Each row was made from one path, in order. Every step used is in the known rows, and no mark comes twice. Write each row's path.
Known rows
dufo > roli: [-12  10  -5  -9   7  19  -4  -2  -7   5 -12  -6   0  -3   7  -4   7   1
  -4  -3   1 -14  -5   1   6  -7]
momit > roli > gozes: [ -3   3  -4   5 -13   7  -3   5  -8 -16   0  12  -9   6   9   7   0  -6
  -1   5   1   7  -1 -15   3  -4]
roli > gozes > momit > dufo: [  3  13   7  -6 -10   7   6   0  -8 -21   5  -1 -18 -17 -10  -1   3 -12
   1   4  -7  10   1   3   3  -4]
dufo > roli > momit > gozes: [-13  19   1 -15 -10  15   7   8  -8  -3 -12 -10  -2  -3   7  -6   0  -7
   1   2 -12 -18  -2 -21  15 -14]
dufo > roli > gozes: [ -6   8  -9  -7   7  19   0  -2 -10  -2 -16   1  -4  -1   8   5   3 -11
   1   0  -1 -11  -3  -6   7 -12]
dufo > roli > momit: [ -2  27  -5 -13  -6  18   7   5  -3  -2  -8  -7   1  -1   0 -11   0  -2
   2 -10  -7 -18   0  -4  17 -11]
roli > momit: [ 11  19   0  -4 -16  -1  12   9   4  -8   6  -2   0   3  -8  -8  -7  -4
   6  -8  -9  -4   5  -4  10  -6]
gozes > roli > momit > dufo: [ -7  31   6  -5 -19  15   0  19  -2 -16   9 -12  -9  -7  -2 -15  10  -1
  -1 -13 -11   9  -3   7  13 -15]
gozes > momit > roli > dufo: [-10  26  -1  -6 -18  13   1   5  -3 -25  11   6 -12 -16  -4  -6   6   2
  -5   2  -3  13  -5 -15   9   5]
roli > gozes: [  5  -1  -5   2   0   0   4   0  -4  -8  -5   7  -4   3   1   9  -5 -12
   6   4  -1   4   3  -7   1  -5]
divu > pipu: [ -4  -2   3   2   2  -4  -3  -4  -2   9   0  -9  -2  -8   6   1  16  -3
   8 -13   3 -27  -2   2  -3  10]
momit > pipu: [ -4   3  19   1   6  -6  -6  -6  -8   5  -4  -5 -13   2   9  -9  11  -6
  -2 -16   1   1   5   8   3   3]
divu > pipu > momit > gozes: [ -6  -8   7   3  -7  -8   2  -2  -4  19 -10 -16   2  -3  12   0   9   0
   0   1   0 -28  -9 -24   0   4]
gozes > roli: [ -9  10  -2   1  -2  11  -6   4  -6  -3  -5  -7  -5  -5   8  -5   7   5
   0   1  -2  12  -5  -4   4 -12]
dufo > roli > momit > pipu > divu: [ -3  29   4 -12 -11  11  -1  -1 -14   5 -14 -13  -9   2   9  -7   6  -6
  -1 -22  -3 -13   1   7  20  -8]
pipu > divu: [  1   1  -7   1 -13  -4  -4  -2  -6   5  -3  -1   2  -1   2  15  -3   4
  -1   2   6   5  -4   5   2   2]
pipu > momit: [10  2 -3  3 -6 -1  5  1  4 13 -8 -5 10  8 -1 -7 -7  8 -8  1  0 -1 -5 -9
  5 -4]
divu > pipu > momit > roli: [ -2   3   0   7 -15  -1  -4  -1  -2  14  -4  -9   1   2  11  -6  12   8
  -4  -9   4 -25  -9 -13   4   7]
dufo > roli > momit > divu > pipu: [ -2  25  -6  -9 -17  14   0   5  -6  -6  -6 -15  -7   0  14  -7  14  -6
  10 -22  -1 -38  -7  -3  15   4]
divu > pipu > momit: [  6  -1   1   5  -3  -6   2  -4   1  22  -7 -13   7  -1   5  -4  10   5
   1 -10   3 -27  -7  -6   1   5]
roli > dufo > momit: [  3  25  -6   2   0  12  14  15  10  -3   3   0  11   4 -11  -1   5 -10
   4  -9  -1   2  -2  -9   7   6]

Which path is each row?
[ -3  15  -7 -10  -9  18   2 -10 -16 -13 -15 -10 -21 -15  13   2  15 -13
  11  -5   0 -26  -9  -8   9   4]  dufo > roli > gozes > momit > divu > pipu
[  3  14  14  -6 -12  -7  -1 -16 -17  -2  -5  -9 -21 -16   1  -2   4   2
  -1  -4  -1  11   1   7   9   4]  gozes > momit > pipu > divu
[ 11  16  10   7  -6  -3   8  -4 -11  14 -11 -12  -3  11   2   0   5  -4
   0 -13   4  -1   2   4  10   6]  dufo > momit > pipu > divu
[  2  25  -6   6  -9   9   7  15   8  -6   6  -7   3   5   4   2  20 -13
  12 -21   6 -19  -7  -6   5  22]  roli > dufo > momit > divu > pipu
[  8  22  11  -3 -19  -9   2   1  -9   0   0  -8 -10   5   3  -3  -2  -6
   3 -19  -2   1   6   7  15  -2]  roli > momit > pipu > divu
[-12  23   8 -16  -6  21  -1  -1  -8 -11   0 -12 -15 -23  -9 -14  14   1
  -9  -1  -5  -5  -7  11  10  -3]  gozes > momit > dufo > roli
[-14  13   2  -8   2  23  -6   7  -8  -7  -4  -4  -8  -7   3   0  15 -14
  -6  -9   1  -8  -6  12   5  -8]  momit > dufo > roli > gozes
[-18   9   2   2  -7   6  -4   8  -1  11  -7 -17   2  -9  16  -2  19  -2
   1  -4  -2 -16 -14 -28   4  -2]  divu > pipu > momit > gozes > roli > dufo
[ -8  32  -7   7 -12  20   1  17   0  -8   1 -15  -3  -2  12  -2  26  -7
  11 -20   3  -8 -12 -10  10   9]  gozes > roli > dufo > momit > divu > pipu
[ -5  10   1  -1  -2  14  -4   3  -5  13 -10 -15  -1  -6   7  -4  21  -8
  -3 -17   3 -33 -11   3   6  -2]  divu > pipu > momit > dufo > roli > gozes
[ -1  -1  -1   5 -14  -5  -7   0  -3  -4   3 -10 -10   0  18   5  17  -4
  11 -15   9 -26  -8   2  -2  21]  momit > divu > pipu
[ 12  11  -1  10 -14   3   9   2  -2   1  -4 -15  -1  10   6   0  14  -7
  14 -12   6 -28  -7  -6   5  20]  dufo > momit > divu > pipu
[ -1  15  -6 -14   0  20   7  -8 -14 -10 -17  -3 -12 -15   0  -1   1  -8
   2   7  -7  -6  -2  -9  11 -13]  dufo > roli > gozes > momit
[-10  10   4  -3  -1  13  -5   3  -2  21  -7 -21   1  -7   8 -11  24   1
  -7 -19   4 -37 -12   9   5   3]  divu > pipu > momit > dufo > roli
[ -8  19   1   1  -3   9  13  17   5  -4   0  -3   9   2  -3   3   7 -13
   3   2  -5   0  -3 -27   5   4]  roli > dufo > momit > gozes
[  2  24   9  -6 -19   5   6  18   4 -12  15  -6  -4   0 -12 -12   3  -7
  -1 -16  -8  -3   3  11   9  -4]  roli > momit > dufo
[  0  27  10   3   6   8   9  11   4   1   0  -3   1   7  -3  -8  15 -14
   3 -21   0   2   4  -3   9   9]  roli > dufo > momit > pipu
[ -3  14   3  -5 -20   8   2  -5 -10 -18   4   2 -16 -13  -2  -7   0   9
  -5  10  -5   8  -2 -12   8   1]  gozes > momit > roli
[  4   2  -3   8 -14   0  -1  -1  -5   9  -7  -3  -3   4  12   2   8  -1
   0  -7   4 -22  -7 -18   4   1]  divu > pipu > momit > roli > gozes
[ -3   4  12   1  -5 -10 -10  -9 -14   9  -6  -6 -11   2  11   4   8  -2
  -2 -13   8   6   0  13   5   5]  momit > pipu > divu
[-17  23  -7  -1   0  18  -8  15   2 -10   3  -1  -1  -9   6  -2  13  -2
   0  -8  -2  16  -7  -4   5  -7]  gozes > roli > dufo
[-15  12   0   1  -9  11  -1  14   0   2  -8  -9   6  -2  12  -4   3   2
  -8   9  -7  12 -12 -34   8 -12]  pipu > momit > gozes > roli > dufo
[  9  17  -1   0 -27  -5   5   8   1 -11   7 -11  -8   5   8  -4   8  -7
  16 -22  -2 -26  -2  -2   9  12]  roli > momit > divu > pipu
[-21   0   6  -1  -6   7  -6   5 -12  -6  -8  -9  -8  -7  16   1   5   0
  -1  15  -8   9  -7 -25   1 -12]  momit > gozes > roli
[  5   8   2  -2 -20  -1   1  -9  -8 -14   2 -14 -21 -16   6  -1  13  -1
  10  -4   1 -17  -8  -3   3  18]  gozes > momit > divu > pipu
[ 13   2  -5   5 -20  -2  -1   3   5   2  -5  -7   2  14  10  -3  -7   7
  -4  -2   4  -1 -11  -9   8   7]  pipu > momit > divu
